Each row was made from one path, in order. Every step used is in the known rows, and no mark comes twice. Write each row's path.
In the rows, zero is written as 128.
Known rows:
Z -> Y: [140 142 135 160 114 104 129 124 146 144 140 129 122 136  76 112 131 136
 122 117 125 108 149 121 117 127 130 157 142 145 132 107 109 129 105 143]
Y -> N: [128 144 130 133 136 107 125 111 140 127 116 143  79 118 122  94 130 140
 117 126 128 122 130 121 114 129 148 146 185 177 160 100 122 151 104 130]
Z -> L -> G: [141 149 145 122  95  83 125 127 139 126 150 137  98 143 100 117 101 116
 115 141 130 124 135 109 125 145 176 130 148 194 143 110 148 141  70  86]
P -> J -> Y -> N: [120 137 132 136  97 140 119 106 143 122 114  91  89 102 105 118 130  92
 118 127 126 127 146 119 113 127 160 154 173 136 165  93 127 124  96 128]
A -> Y -> K: [153 136 146 109 112 124 137 116 153 128 112 155  87 137 121 115 117  59
 108 141 146 143 133 133 124 172 111 143 155 108 130  93 134 123 102 119]
R -> J -> Y -> K -> S: [117 133 168  98 101 110 137 106 123 143  68 133 103 154  63 128 127  75
 103 132 157 150 155 146 129 171 122 158 142  97 125  76 128 123 109  87]
U -> L -> Z: [125 109 142 130  71 103 118 114 110 116 143 113 115 122  84 107 109 124
 110 124 140 152 141 130 132 137 123 121 155 136 124 148 126 140 127  90]
D -> S -> K -> Y -> Q: [155 137 155  80 119 112 124 114 135 132 140 100  83 195 143 126  83 155
 145 137 154 104 114 136 145 170 170 152 124  98 136 125 112 108  33 123]
J -> Y: [139 137 127 124  74 138 126 110 151 123 124 109 120 138 100 121 117 111
 113 134 130 131 154 146 117 133 122 147 119 138 140  95 128 112 117 119]
A -> Y -> Z -> L -> U: [160 139 145  81 113 124 118 128 150 119 145 159  80 128 126  75 117 145
 122 115 130 137 139 130 113 152  90 143 190 182 130 124 139 121  87 139]
S -> K -> Y -> Z: [160 132 167  63 124 161 128 113 143 127 158 111  85 130 146 113  96 155
 123 122 137 104 143 138 118 152 118 138 129 142 134 103 103 108  87 143]
D -> S -> K -> Y: [170 131 155  71 115 146 132 112 145 130 149 112 104 186 164 131  86 131
 128 135 146  98 116 130 137 172 174 147 121  96 111 118 108 115  48 138]
Z -> L -> U -> B: [174 146 135 157  83  74 122 126 124 127 139 152  95 153  78  94 103 100
 113 143 140 143 131 104 133 171 129 132 157 184 111 103 131 164  94  99]
R -> J -> Y -> N: [124 130 148 117 103 112 126 109 131 124  95 123 100 133  90 111 139 119
 105 133 141 134 157 136 111 136 133 147 158 171 157  96 118 131 112 104]
C -> K -> S: [133 165 140 153 145 114 134 109 115 158  85 158  88 146  58 114 102  65
 116 126 149 145 126 142 136 162 164 146 179 100 113  79 147 140 108 122]
Z -> L: [141 144 142 125 111  97 125 126 127 130 141 144  99 153 136 116 100 117
 114 139 129 134 136 108 132 149 158 135 128 161 151 116 146 126  86  86]
D -> S: [154 134 126  98 126 105 132 119 132 137 135 115 120 171 128 102 105 143
 123 130 142 129 120 128 136 136 161 144 152 104 116 144 126 130  71 132]
B -> U: [148 142 123 146 136  58 131 118 134 150 130 134 101 164  88 111 125 131
 127 131 129 120 117 126 127 132  92 143 148 120 140 112 114 148 105 146]
S -> K -> Y -> Z -> L -> G: [160 138 181  52 105 136 124 120 149 123 168 119  75 135 132 120  88 149
 123 128 135  93 143 122 118 164 157 133 132 189 139  98 118 113  59 111]
U -> L -> G: [116 132 139 153  66  84 122 117 122 128 136 122 106 136  59  96 112  91
 118 137 140 143 138 115 132 132 152 124 153 173 104 132 141 144 126  93]
Q -> Y -> K -> S: [146 111 170 120 117 134 137 109 143 136  97 145  98 150  72 126 124  55
 121 118 146 129 131 142 130 172 159 159 197 126 128  67 120 117  87 115]
A -> Y -> Q: [120 142 119 129 113 113 119 119 135 117 123 133  76 137 118 101 112 126
 138 131 141 146 130 143 126 140 112 148 163 143 162 125 140 109  89 120]
P -> J -> Y -> Z -> L: [132 132 149  90  94 139 118 121 128 128 139  77 101 108 106 107 112 121
 118 121 125 143 165 113 119 126 145 143 151 140 159 115 139  94  85 105]
C -> K: [166 156 139 162 131  90 135 118 127 155 113 138 101 149  70 116 103  56
 107 144 154 144 133 136 130 158 149 126 155 122 123  96 143 138 108 113]
Q -> Y: [164 102 142 138 104 138 129 118 146 119 142 121 125 140 105 120 121  86
 121 124 134 122 137 139 119 136 151 139 175 173 140 106 116 110  94 131]
S -> K: [150 132 141 107 116 133 128 118 153 132 143 137 104 127 145 119  99 140
 117 141 143 131 132 123 125 147 113 137 119 137 115 110 112 124  80 121]
T -> Y: [133 128 120 178 100 141 125 114 156 137 128 111 109 138 108 117 114  70
 115 130 126  99 140 131 117 125 153 150 160 127 143  96 114 120  92 139]
L -> G: [139 144 127 129 100  98 131 118 143 127 145 122 108 122  82 111 111 119
 114 134 135 124 134 132 117 125 144 132 164 173 125 114 133 149  92 125]
Q -> Y -> A: [167  95 155 109 117 142 132 121 146 117 137 118 119 163  92 116 130  97
 133 129 148 130 132 147 120 142 143 132 195 141 138 111 111  97 109 131]
J -> P: [132 143 112 129  85 124 118 111 158 130 136 123 130 114 101 125 105 116
  99 130 133 125 147 137 122 142 116 137 117 135 126 109 144 135 108 103]
P -> J -> Y: [128 133 126 136  83 148 124 111 136 124 130  80 118 115 106 131 115  83
 115 133 131 137 151 127 121 129 138 146 139 102 144 107 134 111 100 124]
D -> S -> K: [165 126 141  74 124 122 128 119 151 140 142 124 113 163 153 112  93 158
 125 138 149 127 117 121 138 151 150 145 131 102  99 134 109 122  45 130]
P -> J: [129 134 125 143 122 127 127 118 122 132 139  99 110 111 127 119 110  92
 116 131 134 142 133 113 126 128 143 139 160 103 138 129 135 130  94 129]
P -> J -> R: [125 123 122 123 119 102 130 123 105 137 132 112 113 111 121 114 123  92
 113 125 145 103 122 110 132 116 118 150 139  95 141 130 135 131  85 131]

Write each row's path:
[158 137 156 101 107 159 131 110 147 124 151 127  95 151 157 141  90 110
 120 137 139  99 130 134 126 172 138 140 107 128 130  91 110 119  86 134]
S -> K -> Y
[136 117 147 163  89  42 119 120 126 147 142 121 113 156  26 111 136 142
 128 112 127 115 131 117 130 134  93 144 156 125 131 129  95 150 118 128]
B -> U -> L -> Z -> Y
[127 132 133 168 103  45 123 117 115 151 123 135  98 177  66  98 127 107
 129 132 133 136 121 111 139 138 103 135 140 122 123 126 120 145 138 118]
B -> U -> L
[156 107 148 140 122 133 124 112 153 116 126 133  94 125 106 107 138 100
 123 118 129 111 133 132 110 134 173 147 212 205 163  88 107 126  92 132]
Q -> Y -> N
[174 103 170 127 107 112 137 116 152 135 122 128 108 153  80 128 125  46
 113 134 149 128 138 137 125 167 145 139 171 144 138  84 116 116  87 107]
Q -> Y -> K
[158 152 142 137 101  77 120 128 143 131 141 163  97 167 113 108 108 117
 116 135 135 132 126 118 129 169 118 141 156 170 128 113 144 153  76 111]
Z -> L -> U
[161 135 179  57 118 149 124 119 138 127 160 125  76 144 159 118  88 153
 123 126 133 104 144 121 124 167 144 137 116 160 145  99 115 101  69 116]
S -> K -> Y -> Z -> L
[130 127 141 142 108  72 115 123 133 127 150 101 103 120  47 120 120 193
 131 108 137 121 147 146 120 128 112 151 166 146 174 128 103 132  70 118]
L -> Z -> Y -> Q
[136 124 166  74 102 109 124 123 119 130 120 110 110 138  92 100 122 145
 106 128 141 149 175 130 116 135 117 137 136 175 152 118 130 102 101  81]
R -> J -> Y -> Z -> L
[175 142 180  68 110 131 120 121 152 127 161 140  73 153 140 113  94 150
 125 123 139 102 134 129 121 181 112 142 139 168 128  97 112 123  61 132]
S -> K -> Y -> Z -> L -> U
[190 135 174  84  93 128 121 118 137 124 160 129  73 142 109 100  89 135
 121 128 142 111 140 116 125 183 123 133 137 181 114  92 102 133  78 123]
S -> K -> Y -> Z -> L -> U -> B
[151 144 168  79 121 131 127 119 120 124 153 112  81 153 133 107 100 138
 120 117 123 103 148 128 121 152 155 137 141 163 167 109 135 110  97 117]
K -> Y -> Z -> L
[141 134 151 134 124 107 133 126 145 141 136 127 113 160  66 108 140 151
 134 122 140 117 142 126 117 130 121 151 159 111 129 112 104 113 116 143]
Z -> Y -> A
[126 110 151 157  68  94 116 119 122 126 147 114 124 123  50 109 123 137
 116 112 132 131 151 121 127 132 127 137 152 140 122 136 109 135 122 105]
U -> L -> Z -> Y
[146 117 169 155  91  19 124 119 129 156 124 128  99 165   6 117 139 111
 123 120 140 123 133 115 136 159  89 145 153 102 131 109  96 154 111 106]
B -> U -> L -> Z -> Y -> K
[177 159 178 113 135 106 132 119 115 147 130 126  74 165  80 114  93  70
 113 131 144 116 144 132 126 175 179 126 151 146 153  86 148 115  98 104]
C -> K -> Y -> Z -> L
[152 142 162 152 116  77 137 122 152 157 118 137 107 149  53 118 134  96
 115 128 141 115 148 116 122 158 122 159 138 115 130  84 111 131  97 119]
Z -> Y -> K
[121 122 148 176  92   9 110 122 114 148 134 108  90 165   4 107 133 167
 146 112 135 126 130 123 138 135  92 147 160 128 156 134 100 143 103 110]
B -> U -> L -> Z -> Y -> Q
[142 125 147 131 118 100 119 116 151 122 142 124 101  94  69 114 137 181
 115 102 123 100 144 131 103 125 135 154 196 170 169 104  91 155  82 140]
L -> Z -> Y -> N
[174 133 138  97  96 119 120 126 136 116 143 148  80 114  96  63 113 129
 119 121 133 149 144 117 116 153 100 135 188 193 117 118 128 131 100 129]
A -> Y -> Z -> L -> U -> B
[176 155 165 118 141 118 136 113 118 149 125 114  80 151  69 110 101  73
 113 125 148 115 143 149 121 161 154 128 164 130 141  91 136 121 114 134]
C -> K -> Y -> Z
[151 114 154 108 114 107 128 124 144 123 154 110 120 128  64 122 131 180
 124 111 142 119 143 145 112 131 109 141 179 113 144 124  94 127  98 137]
L -> Z -> Y -> A
[132 145 141 159 130  96 124 118 153 140 124 143  93 122  76  98 146 151
 125 112 120  97 144 112 108 122 149 166 180 179 156  89 103 141 100 145]
Z -> Y -> N
[160 130 169  77 117 161 134 113 147 122 148 123  86 171 148 138  97 121
 131 142 152 107 125 139 126 175 130 134 123 100 127  96 105 106  95 133]
S -> K -> Y -> A
[168  96 154  95 124 142 126 121 142 124 149 106 114 116  95  90 128 133
 124 107 132 128 152 144 110 117 130 134 199 193 145 117 109  98  98 140]
Q -> Y -> Z
[144 129 130  75 127 154 126 120 142 119 140 131  92 100 132  76 120 147
 119 113 129 142 147 139 109 123  92 139 182 155 137 129 128 106 111 150]
A -> Y -> Z
[143 138 154  78 132 104 123 129 124 135 147 126  91 127 122  79 110 176
 118 120 128 141 152 114 121 127 130 131 160 180 153 129 136 115  90 103]
Y -> Z -> L
